Known rows, with every step that occurs:
r-t-z-b: [ -9  53  -9  57 -13 -48   0 -27  -2   4 -68 -35 -34  33 -33   3  32  20
  23  10   1  53  17   1  -3   2 -13 -39  -4  23 -13 -13   3   2 -24 -31
  39 -31  23  -9  27 -17 -31 -20  22  34  13  25 -14  -9 -21]
z-b-l: [ -6  22  43  37 -27 -41  -2 -27 -30 -16 -56   5 -38  24  -4   7  71  44
  -8 -24  22  42  22  -2 -28  -5 -62 -19 -18  14 -23  11  -6 -36 -13 -30
  43 -38   3  -4  29 -19   6  19  -6  29   8  15 -10  -6 -30]
b-z: [ -5   1  24  36 -22  -8  32   0 -11 -32 -35  -7 -22   6 -38  13  75  14
 -13  19  -5  36 -22 -20 -19  19 -15 -48 -10 -10  -6  22  -2 -11 -35   4
  37 -31  13 -54  20 -11   5 -37  17  29  49   5 -39 -10 -66]
p-j: [-10 -16  33  39 -38  -7  24   9 -71  12 -29   6 -31  43 -37  -9  48  15
  25   4  12  20 -14  11 -40 -10 -29 -68 -26 -36   1  -9 -61 -22  18  -3
  50 -27  22 -22  16 -11  27 -37  21  31   6  14 -25 -56 -36]
p-j-k-v-u: [  3  21   9  13 -77  38  35  16 -59 -12 -51  10   3  20 -84  10  64  -6
  30 -22   1 -26 -32   7 -40 -17 -12 -56 -38 -17 -24 -56 -29  12  -4 -15
  27  -1 -23 -24  28 -18  11 -33  15  24  27  39 -33 -39 -28]
g-s: [-24 -12  15  59 -51  -8  -3 -13 -50 -33 -19 -46   9  19   1   4  24  20
  16  13  24  11 -12 -17 -48  -4 -37 -61 -27 -21   4  12 -16 -14 -35 -22
  46 -46  25 -26  21 -27  16 -15  31   2  -6  17 -29 -19 -43]
t-z-b-l: [-10  24  33  42 -20 -40 -15 -35 -21 -19 -60  -3 -48  21 -10   4  65  34
  -1  -8  19  45  21   0  -8  -6 -46 -22  -5  34 -20   5  -7 -18 -20 -22
  32 -52   3  -7  27 -16   9  19  -4  22  12  19  -5   4 -15]
u-v-m: [-45  -1  -1  40 -48  10  44  37 -20  -2 -29 -13  -3  12 -40  20  56  19
 -15   2   5 -23 -10   5 -75   2 -39 -34 -28 -14  45  -5  -8  18 -10   3
  17 -31  23 -24  66 -35  12   3  46  36   1  19 -55 -38  11]
b-z-t-r-g: [ -6   3 -13  22  23 -52  39   5 -40 -46 -73   2 -40  36 -44  40  70   4
  27  31  -4   7   4 -42 -38  12 -11 -68 -56 -14 -18   8 -29  -6 -29 -40
  39 -41   4 -52  24 -19 -26 -46  14  34   0   0 -60  25 -43]
p-j-k-v-m-g-l: [ -6  -6  -1  54 -30  -4 -12   8 -56 -17 -14  21 -46  15   5   3  24  11
 -17  16   2  14 -17   3 -59 -15 -40 -58 -39 -60  14  13 -36  -8  -4 -67
  15 -16  -9 -11  25 -24 -21  -8  23  36   3  38 -41 -13  23]
p-j-k-v: [ -6  11   8  16 -86  -4  22  38 -77  16 -35  11 -32  17 -45 -13  52   8
  36 -22  -3  23 -25  -8 -45   3 -33 -51 -46 -41 -30 -39 -19   7  -9 -16
  43  -5 -28  -1  18 -18  16 -48  11  16  13  40  -5 -37  -3]
u-v-k-j-p: [-22  21  34  34 -66 -15  49  17 -46 -18  -6  14  23  26 -19 -25  25  10
 -33   1  13  37 -10 -11 -10  -7 -60 -25 -76 -24   9 -15 -25 -26  10   1
  -3 -41  -5 -21   2 -19   9   5  14  -1  28 -16 -44 -76   3]
m-v-k-j: [-14  37   2  32 -46  -3   8   1 -71 -18   3 -15   9  24 -47 -32  39  29
   9  19   3  29 -21  -7 -39  19 -33 -20 -42 -64  12 -26  11 -15  -5  12
   8   8  -4 -53  32 -19  28  21  31  -3  21  -5   7 -56 -10]
v-k-j: [-10  36  21  37 -43  -8  25  -6 -69 -24   3 -22  10  20 -40 -37  41  35
   3  14   6  18 -25  -3 -37  28 -33 -26 -61 -57  14 -29   3  -7   2  11
   4 -14   1 -59  13 -17  41  21  20 -12  28  -5 -15 -60 -14]
l-b: [ 15  14  39  29 -35   4  28  -3 -46   4 -34 -69  -4  49 -56  -7  51  19
   6  -2  -8  23   5  -7 -34   9 -31 -14 -56 -46  22 -25 -20 -37  -3  12
  39  -6  12 -34  20  19 -19 -15  39  36   2  14 -23 -39 -43]
t-z-b: [-13  37  -3  50 -11 -41 -12 -29  -8   1 -53 -36 -25  27 -14 -10  32  26
  24  16   0  48   8  -8  -6  -9 -27 -36  -5  31  -6 -25   7  -7 -29 -24
  29 -32  26 -19  29 -12 -22  -5  19  30  15  21 -16 -16 -20]
m-g: [ 23  -3  25  47  -1  10   8  -9 -49  11 -26   3 -38  10 -33 -12  18  32
  -2  27 -13  35 -31 -19 -61   0 -30 -66 -31 -26  -7   2 -18 -43  -7 -41
  27   9   6 -61  36 -13 -25 -21  68  41  -8  26 -41 -31 -26]
l-b-z-t: [ -8  -5 -32  28 -15 -17  33   1 -21 -12 -52 -34 -40  33 -43 -12  62  26
   8  20 -22  41  23  -8 -22  20 -32 -60 -39 -13  -1  30 -18   5 -40  11
  58   2  -4 -50  31  12 -51 -38  27  23  40  34 -33  26 -61]
z-b-l-g-s: [  2   6  13  58 -14 -36 -13 -19 -29 -29 -25 -41  -7  38  -5  37  35  35
  25  10  21  20   8 -20 -40  -9 -57 -27 -27  -9 -13  12 -14 -38 -25 -32
  85 -55  24 -19  16 -12  -4  12   0  10  15   9 -17 -26 -27]
z-t-r-g: [  0   2  -8  21  16 -50  32   2 -53 -30 -72  -7 -37  39 -44  34  62   7
  25  25   3   7   0 -40 -53   7 -17 -74 -63 -18 -15   1 -34 -15 -24 -41
  34 -39   4 -42  28 -18 -23 -39  21  37 -16  -2 -58  12 -35]
l-g-r-t: [ 15  21   8  41 -26 -31  31  -7 -10  17 -59 -37 -43  26 -88  32  46  18
  13  13  17  36  20 -13 -36  22 -29 -39 -44 -63   0  13 -10 -17   1 -30
  50 -32   4 -20   2 -28 -30 -46  11  58   7  10 -51 -11 -61]
g-r-t-z-b: [-11  51 -14  55 -16 -58  -7 -32  -1  -5 -68 -38 -40  31 -26   5  26  19
  22  16   6  56  26  -6   2   4 -21 -34  -3  16 -14  -5   7   0 -26 -37
  31 -35  22  -2  22 -23 -39 -21  10  41  15  26 -20  -6 -29]
v-m: [-27   3  16  40 -46   2  28  21 -13  -6 -25 -28   4  -6 -57  27  61   4
 -18  26   4 -23  -8   1 -61  21 -25 -46 -29 -24  40 -17 -16  11 -11 -22
  19 -28  18 -40  41 -26  11  -5  44  37   8  20 -71 -41 -13]
t-r-g-l-b-z: [  4  13  19  32   5 -31  22  -7 -25 -72 -48 -28 -36  41 -20  26  77   8
 -11  13 -15  18   6 -30  -2  14  -5 -23 -38 -42   3  20 -16 -23 -29 -13
  39 -41  11 -38  10   3 -24 -35  -1  28  45  -3 -37   2 -51]
p-j-k: [-14  -2  19   6 -54  10  35 -13 -67  15 -20  34 -19  29 -32 -13  61  19
  27   8  19  26 -19   1 -51 -11 -29 -48 -57 -47 -21 -25 -23 -31  15 -10
  60  -8  12  -4 -16  -6  12 -41  34  16  23  31 -41 -51 -19]
r-t-z-b-l-g-s: [  3  16  -1  63  -9 -38 -15 -22 -17 -27 -40 -47 -22  40 -20  45  34  26
  34  19  12  23  17 -14 -22 -10 -40 -38 -16   1 -12  14 -10 -24 -23 -29
  85 -65  29 -14  14 -19 -13  -4   2   7  17  17 -12 -11 -18]
u-v-m-g-r-t-z-b: [-14  54 -32  54  -8 -47   0 -16   1 -12 -62 -26 -54  38 -23  18  21  20
  20  21  -1  42  26  -4 -18   1 -20 -26  -1  22  -5  -3   7   8 -18 -45
  28 -28  24  -5  44 -35 -49 -16  21  44  11  37 -21 -11  -5]
k-v-m-g-r-t-z-b: [ -7  63 -31  55 -20 -55 -10  -9  -4 -15 -65 -32 -57  23 -34  19  19  10
  23  19  -8  44  30  -9  -5  13 -13 -34   0  15 -17 -12   8  13 -23 -60
  27 -25  10  -9  38 -30 -55 -23  18  46  13  39 -18 -10 -13]
g-r-t-z-b-l: [ -7  37  24  41 -22 -52 -17 -37 -17 -24 -70  -4 -63  21 -17  14  62  31
   1  -7  25  52  42  -2   2  -1 -43 -17  -9  22 -23  16  -4 -15 -13 -35
  33 -52   6   9  18 -27  -6   9 -17  34  16  24  -9  10 -31]
u-v-k: [-23  15  15  40 -45   8  41  10 -55 -29 -32 -22   1  27 -34   9  44  47
  -9   5   6  27 -33   3 -51 -35 -42 -27 -48 -34  23 -33  21  25  -6  37
  -6 -17   3 -46  76 -13  42  14  28   8  20   0 -17 -58  -7]
v-k-j-p: [-16  20  38  35 -62 -15  40   8 -45 -18  -7   3  22  15 -29 -22  28   3
 -32  10  10  38  -7 -13   1   3 -51 -32 -73 -30   8 -12 -28 -33   7 -14
  -1 -35  -6 -26  -7 -15   4   5  14   2  34 -16 -48 -75 -15]
b-l-g: [ 30  -3  46  30   4 -18  18  -2 -19  33 -34 -13 -25  25 -71  26  68  38
  15  12  10  22  -6 -17 -42 -10 -63 -19 -41 -23  -4  -7 -16 -48   5  -3
  65 -45   8 -40  17   5   4   9   4  40  18  -3 -36 -29 -23]
k-v: [ -4  10  23  33 -75  -8  10  48 -56  17 -42 -30 -20   3 -50 -10  42  12
  21 -24  -5  22 -30 -14 -43  14 -40 -57 -27 -28 -11 -29 -14  14 -27  -8
  18 -13 -28 -25  53 -23  17 -35  14  33  -5  20  -7 -21 -17]
l-b-z-t-r: [-15   4 -30   6   7 -56  13 -16 -26 -59 -58 -36 -33  15 -29   8  79   2
  18   7 -16  22  35 -34 -39  25 -15 -68 -53 -15   2  -3 -17  12 -34 -11
  28 -18  11 -42  14  16 -19 -38  38  26  36   0 -53  19 -50]
r-g-l-b-z: [  7  11  22  38  -7 -12  28   2 -25 -51 -41 -28 -32  46 -23  25  72  14
 -15  20 -12  26  -3 -23   0  14 -12 -22 -34 -42   4  28 -14 -28 -28  -9
  46 -36   3 -46  14  -2 -27 -34  -2  31  42   2 -31  -3 -56]

Rows:
[-11 -11 -38  37 -12 -22  21  -2 -23 -20 -49 -34 -39  33 -30 -15  57  26
  -1  20 -19  44  24  -5 -18  13 -38 -60 -40 -20   4  31 -24   7 -43   2
  52  -7  -9 -39  28  12 -49 -30  16  21  40  30 -34  38 -49]  g-l-b-z-t
[-12 -14  -1  46   5 -50   0 -12 -53 -34 -58  -8 -35  32   0  11  46  15
  -5  15  13  16  -1 -17 -43 -14 -40 -69 -65 -46  13  22 -37  -8 -25 -57
  11 -51  -3 -16  22 -20 -21 -12  -5  35 -15  -5 -56  37 -10]  z-t-r-g-l
[ 10  12  -5  35 -29  15  15  30 -53  -1 -15  20 -48   4 -40  22  24   4
   9  25 -18   5 -22 -10 -66  12 -17 -61 -30 -36 -10 -12 -27 -13   0 -62
  36   8  -4 -40  43 -24 -27 -34  62  39   7  52 -44 -45   7]  p-j-k-v-m-g
[-13 -12  -3  45   8 -52   2  -8 -46 -49 -57   0 -42  34   3  17  57  11
 -12  20  12  16  -2 -25 -33 -11 -29 -68 -54 -41   5  34 -33  -5 -32 -55
  16 -54  -3 -24  21 -25 -21 -21 -15  31  -1  -4 -54  41 -19]  b-z-t-r-g-l
[  0  18  -3  44 -15 -30  -4 -22   3   0 -67 -36 -54  18 -79  12  43   5
  25  36   8  41  22 -10   7   6 -12 -44 -11  -4   9   1  -9   6 -14  -7
  18 -59  11 -16  10 -21 -12 -26   8  41  20  17 -34  12 -27]  b-l-g-r-t-z
[ 32  25  21  39  14 -41  11 -13   0  30 -53 -20 -42  39 -64  39  62  33
  24  14   2  40  16 -12 -21  -7 -49 -17 -26   1 -18 -10  -9 -38   0 -14
  77 -51  13 -25  18   4 -18   5  -2  42  27   7 -23 -19 -11]  r-t-z-b-l-g
[-16  19  27  28 -60 -11  31  12 -48 -11 -10  12  25  13 -30 -19  24   1
 -28  14   9  51  -7 -16   1  -3 -47 -29 -62 -39   1 -11 -22 -38   0 -10
   2 -24 -13 -29  10 -12  -1   0  24   9  31 -15 -33 -75 -16]  m-v-k-j-p
[-22  -1 -24  47  -6 -45  10  -6 -48 -84 -48 -31 -21  38   2  43  42   5
  29  29  11   1   5 -39 -37  10 -15 -70 -37 -12 -15  27 -22  -8 -51 -46
  58 -60  20 -37  22 -35 -13 -34  12   0   8  13 -38  12 -45]  b-z-t-r-g-s
[  1   6  22  21  12 -41  35   6 -52 -33 -65  -5 -26  34 -48  39  65   2
  19  19   9  -2 -15 -44 -45   6 -10 -57 -61 -26  -9 -13 -24 -25 -17 -43
  28 -49  16 -42  20 -24  -5 -38  20  42 -17 -13 -55  -9 -37]  t-r-g
[ -9  -9 -37  40  -3 -28  31   4 -27 -21 -55 -28 -48  47 -35   0  61  26
   3  28 -19  38  21  -7 -20  10 -35 -57 -48 -19  -8  41 -27  -2 -40  -9
  57 -12 -11 -41  32   3 -59 -35   9  25  30  31 -33  43 -54]  r-g-l-b-z-t
[-11 -13  21  44   0 -45   0  -9 -54 -38 -53  -9 -24  33   1  17  50  12
 -13  12  16   8 -13 -21 -43 -15 -34 -63 -61 -50  17  16 -33 -19 -19 -59
   5 -59   1 -16  21 -26  -5 -11  -7  37 -18 -11 -55  19 -10]  t-r-g-l
[  3  52 -16  52   0 -61  -5 -31   4   5 -63 -42 -39  37 -40  14  28  23
  32  25   2  56  30 -15  -1   0 -26 -27  -9  15 -14 -13  10  -7 -18 -41
  43 -36  24 -10  19 -15 -43 -19   9  48  22  20 -21 -13 -30]  l-g-r-t-z-b
[-22  33  13  36 -51  -6  34   6 -72 -22   3 -12   3  38 -29 -46  37  44
   2   2   3  16 -27  -1 -47  14 -44 -16 -62 -48  19 -23   7  -5   9  30
  -3 -15   2 -49  28 -26  42  26  20 -18  24  -9  -5 -63   7]  u-v-k-j
[ 13  12  34  44 -16 -12  19   2 -58 -15 -42 -55 -17  66 -33   1  44  22
  -8   5  -1  14   2  -9 -29  -6 -35 -20 -68 -69  24   0 -31 -41  -8 -23
  33 -27   0 -19  21   2 -38  -8   5  39 -11   9 -24 -13 -24]  r-g-l-b
[  4  16  25  27 -16   0  36  -1 -19 -46 -38 -36 -22  30 -43  14  71  15
  -4  10 -15  29  -3 -23  -6  23  -7 -19 -25 -29  -1  11  -4 -25 -26  13
  49 -19  10 -53  18  12 -15 -40  18  29  50  10 -31 -22 -68]  l-b-z
[-14  -4 -27   9  11 -60  -1 -21 -28 -67 -54 -33 -38  16 -13   4  74   3
   7   4 -14  21  37 -30 -34  19 -17 -66 -56 -26   8  10 -20  16 -30 -24
  23 -27   8 -34  13  13 -21 -33  30  25  30   0 -52  28 -42]  g-l-b-z-t-r
[  3  14  -8  19  23 -46  40   6 -44 -49 -68 -18 -42  51 -49  44  71   5
  26  28  -8   4  12 -41 -38  18  -7 -58 -65 -25 -15   3 -29 -16 -27 -36
  45 -40   2 -46  22 -11 -37 -50  15  36   5   0 -55  15 -44]  l-b-z-t-r-g
[ -5  41  13  42 -13 -48 -17 -33 -10 -31 -63   3 -67  17 -20  31  58  21
  -3   5  19  42  40  -3 -10   7 -34 -22  -3  18 -19  19 -10 -17 -14 -56
  32 -46   6   1  27 -31 -20  10  -1  36  19  33 -17   5 -16]  v-m-g-r-t-z-b-l
[ 10  -5  14  33 -17 -34   6 -18 -17   9 -30 -41 -27  16 -48   4  40  18
  18  32  21  30   6 -41 -34   7 -69 -19 -47 -52  12  -5 -10 -35  -5 -29
  21 -31   9 -33   8 -19 -17 -12  -6  65  21  -3 -62 -39 -61]  l-g-r
[ 11  14   3  45 -23  13   9  33 -37  -1 -22  -5 -42  -5 -45  22  22   6
  -5  24 -20   7 -25 -15 -67  17 -22 -58 -20 -27   7  -7 -19 -10 -10 -56
  21   5  -4 -52  58 -27 -26 -22  64  46  -2  42 -43 -37  -1]  k-v-m-g
[  3   8  24  40 -14  -6  20  -9 -18 -52 -36 -36 -26  34 -22   8  70  16
 -19   9 -13  30  -1 -17  -4  16 -15 -23 -31 -40   8  25  -8 -25 -29   2
  40 -30   7 -38  17   6 -19 -28   4  29  50   7 -29  -7 -57]  g-l-b-z
[ 11  10  11  30  -5 -52 -16 -33  -5  -8 -44 -31 -50  18 -36  11  45  19
  23  31  24  41  28 -39  -9  -2 -69  -4 -30 -16  -4   0  -4 -31  -8 -36
  25 -51  11 -13   8 -21 -19   8 -25  62  32   4 -43 -22 -47]  t-z-b-l-g-r
[-22 -11 -23   9  -4 -54   6 -19 -36 -32 -57 -30 -22   3 -32  -6  61   8
  17   1  -1  19  22 -27 -61  14 -29 -83 -53 -12   4 -11 -20  17 -27 -18
  14 -20  12 -39  21   5  -2 -26  48  26   4  -4 -58  13 -37]  z-t-r
[ -5   0 -52  39 -15 -22  21  22 -23 -28 -48 -28 -58  28 -32   2  51  15
   1  26 -27  32  23  -5 -25  20 -29 -61 -36 -25   2  35 -24  15 -40 -20
  48   4 -23 -43  46   2 -65 -35  24  27  38  47 -31  37 -34]  k-v-m-g-l-b-z-t
[ -5   0 -33  16  24 -54  -4 -20 -33 -66 -51 -27 -44  14  -9   7  64   4
  10  14 -17  25  30 -33 -40  15 -17 -71 -50 -25   2  15 -22   5 -29 -35
  24 -15   7 -42  17  14 -37 -31  43  27  29   6 -53  31 -37]  m-g-l-b-z-t-r
[ 14  14  31  33  -9 -26  12  -6 -58 -31 -44 -61 -21  62 -24  10  55  19
  -1   0   1   8  11 -18 -31  -3 -28 -22 -74 -68  26  -7 -30 -38  -5 -31
  24 -32   3 -13  14   6 -35 -11   5  38 -12   3 -35  -8 -23]  t-r-g-l-b
[  3  35  20  45 -12 -50 -18 -38 -19 -24 -65   3 -70  25 -13  17  47  28
   2   0  17  57  34  -4  -5   1 -39 -22  -7  21 -26  20  -3 -24 -14 -48
  34 -44   1   2  22 -23 -21   7  -3  40  18  26 -10  11 -24]  m-g-r-t-z-b-l
[  9  10   7  32  -4 -33  11  -9 -56 -27 -52 -58 -29  61 -25   8  50  15
   4   5  -5  16  24 -13 -32   0 -35 -32 -75 -63  18   3 -36 -30 -13 -29
  31 -25  -2 -17  20   9 -48 -16  10  39  -8  10 -30   9 -24]  z-t-r-g-l-b
[-10  19  -1  32 -39  15   5   8 -54 -24 -33 -25  11  10 -62  20  43  25
  -3  31  -4  51 -28 -10 -36 -27 -23 -31 -15 -58  17 -43  27   6 -19  17
   3  11  -5 -56  82  -1  28   8  47  26  19   2   0 -50 -34]  m-v-k
